Each row was made from one walk, in order. Every step used is in the known rows, and no mark comes twice. Write each row's walk.
Known rows:
kedo > goris: [ -8.9 -15.6   6.1   1.4 -15.1 -22.1 -24.2 -27.8  20.8  -5.2   1.5  15.8
  -7.0 -17.8 -41.8  -6.3  32.0]
goris > sitid > govot > kedo > suli: [ 32.4  42.2  14.1   4.1 -22.3  -6.2 -17.0  53.1 -23.2   0.4   9.4  -0.3
  10.2   1.7 -41.8 -56.6  -3.2]
govot > sitid > goris > kedo: [-14.7 -27.0  -2.5   8.4  22.2 -17.9   4.4  -9.6 -10.1 -29.7 -55.5  -0.5
  14.2  26.4 -31.0  -9.2  -2.0]
goris > kedo > govot > sitid > raku: [  8.4 -13.9  29.1   9.4  -6.3  -7.1  -9.2  37.9 -13.0  30.3 -20.0  -6.7
  11.6  49.2 -52.7  11.7  -2.2]
raku > kedo > govot > sitid > goris: [ 10.8 -23.8  19.5  -5.0  31.8  18.4 -11.0   4.6  22.0 -20.0 -19.6  -2.9
  17.5  27.4 -30.2  -9.4  29.8]
goris > sitid > govot: [  9.8  11.5 -19.7   1.0 -27.4   4.9  -8.0  44.4 -71.2 -23.1  12.8 -12.1
   2.4  26.8 -39.7 -10.7   2.3]
kedo > govot > sitid > raku: [ 12.0 -12.3  33.6   0.6  -9.7  10.5 -20.1  40.9  -3.8  30.9  -3.0  14.3
   6.1  61.4 -48.9  10.7  22.3]
govot > kedo > goris > sitid > raku: [-39.0 -13.9 -23.6 -21.7 -11.8 -35.0 -16.7  17.8 -28.3   4.5   1.7  11.6
  18.9  18.6 -29.7 -15.0  90.2]
suli > kedo > goris > sitid > govot: [ -8.0  10.6 -22.5 -32.9 -23.2 -28.1 -12.1   8.2 -25.6 -11.7  31.5 -23.2
  -2.2  15.8 -17.7 -25.2  60.2]
suli > kedo > govot > sitid: [ 15.8  -7.0  65.1 -21.0 -13.8  -5.5  -5.9  10.9  47.3  40.7   9.0  10.8
  15.7  34.1 -15.1  -6.5   8.9]
sitid > goris > kedo: [-15.7 -17.8   1.9  26.9   9.6 -33.0  -3.8 -14.1 -23.6 -50.7 -47.0  -2.7
   8.4  -1.0 -41.8 -22.4 -14.1]
goris > sitid > raku > kedo > govot: [  0.6 -11.1  24.5  15.4 -11.2  -2.6 -21.8  31.9 -35.6  -1.8  13.6 -36.3
  26.8  -8.1 -55.8   2.7  37.1]
goris > kedo > suli: [ 21.1  12.9  47.5  59.0 -21.7 -34.0 -23.2  -5.9  -7.9  -6.7 -22.4 -19.4
   4.0 -49.8 -72.5 -26.6 -41.8]
goris > sitid: [-18.7 -18.1  -0.7  20.5 -29.0 -10.4  -8.9  10.9 -48.4 -21.5   8.5   4.7
  21.1 -14.6 -31.7   9.3  22.3]
kedo > govot: [ 28.1   1.2  49.6  30.6 -29.5   8.2 -18.3  24.2  14.1   8.3  21.6  23.8
   3.3  -5.8 -46.5  -0.3 -28.6]
kedo > goris > sitid: [-25.7 -23.4 -28.6  12.9 -22.3 -20.4 -17.8 -12.7 -18.3 -18.6  26.0   3.4
  11.0 -29.9 -22.9  13.0  65.5]
suli > kedo > govot: [ 14.9   4.7  73.9  -0.7 -30.0 -25.1 -15.7   6.4  37.2  20.0  23.8  11.3
   8.4  -1.8 -29.3 -22.8  -4.1]

Write each row's walk:
[-37.9 -19.2  -3.7 -15.4 -23.2 -49.5 -14.2 -27.4   1.8  -7.9  26.7  -8.2
  15.8 -28.2  -8.3  -6.4  87.7]	suli > kedo > goris > sitid
[ 13.5   0.3  19.4  44.6  12.9 -19.0 -18.7  -8.4   0.5 -26.3 -33.0 -10.2
   5.4 -12.8 -49.1 -25.6  -1.7]	govot > sitid > goris > kedo > suli
[ 14.1  -6.3  49.8   7.3  -7.2  -3.0 -25.3  22.8  -8.1   7.1  -8.6 -25.8
  15.1   1.9 -72.3 -12.0   8.7]	sitid > raku > kedo > govot
[ 11.7   9.4  22.6  59.4   0.6 -31.2 -26.9 -12.1 -10.2 -44.3 -26.0  -9.8
  -0.2 -39.6 -60.4 -38.8 -11.2]	sitid > goris > kedo > suli
[-10.5  -6.7  13.6 -31.8  -5.6 -31.0 -10.9 -10.6  41.1  13.8 -15.1  33.8
   5.6   1.2 -25.9 -33.5  28.0]	govot > kedo > goris
[ 27.7 -11.4  42.4   6.0 -12.0  23.5 -10.4  28.7  27.7  31.3   7.3  23.5
  10.7  32.6 -31.2  13.9 -14.9]	kedo > govot > sitid
[ 24.3 -18.6  51.6  -9.1   7.3  23.2  -8.9  16.6  25.5  27.3 -11.2 -16.5
  24.4  16.8 -43.2   7.5  -5.0]	raku > kedo > govot > sitid
[ 23.2 -15.3  37.3  16.5  -7.8   1.9   1.1  26.1  18.7  29.2  -8.0   1.0
  16.9  20.2 -35.0  16.3 -39.9]	goris > kedo > govot > sitid
[  2.3 -13.1  33.6 -15.3  15.7  -7.6 -10.4   0.5  41.1  -7.9   0.2  22.1
  10.2  44.4  -5.7 -19.0  43.0]	suli > kedo > govot > sitid > goris
[  0.1   2.9 -38.1 -21.1  -5.8  -5.4 -14.8  11.2 -46.7 -23.8  13.1 -48.3
   6.4  -2.7 -41.3 -14.3  49.0]	raku > kedo > goris > sitid > govot
[ 15.8  -5.8  18.5  42.8  -0.4 -12.6  -8.2  15.9   5.6 -29.1  -4.3   6.8
   3.9  -7.1 -38.5 -10.5 -28.7]	sitid > goris > kedo > govot
[-20.8 -31.3   2.8 -35.5  17.5 -18.5 -24.8 -25.5   5.0  12.7 -32.8 -31.2
   9.1  16.3 -56.0  -4.1  80.3]	govot > sitid > raku > kedo > goris
[-23.4 -22.6   7.2 -19.2   5.8 -31.3 -30.8 -30.8  -4.7  -7.3 -26.3 -34.1
   4.3  -9.3 -66.5 -15.4  69.6]	sitid > raku > kedo > goris
[ 13.6  -1.2  51.0  10.1   6.3  -7.8 -36.8  -2.9 -13.8   9.1 -35.8 -40.7
  15.2  -2.8 -81.8 -28.0  37.9]	govot > sitid > raku > kedo > suli
[-31.9 -29.3 -20.7  -2.9  -5.4 -22.6 -16.1 -25.3 -20.9 -22.0   5.9 -35.8
  23.9 -45.5 -33.0   5.2  74.4]	raku > kedo > goris > sitid
[  2.2  -8.8  54.3 -24.0 -11.4 -15.0 -16.8  23.8  14.3  41.0  -0.2   5.1
  12.3  63.4 -35.5  -5.0  41.2]	suli > kedo > govot > sitid > raku
[-28.1 -14.5 -21.6 -18.9 -13.3 -29.2  -6.1   4.1   1.9   0.3  11.3  16.8
  23.5 -14.4  -8.2 -13.5  60.2]	govot > kedo > goris > sitid
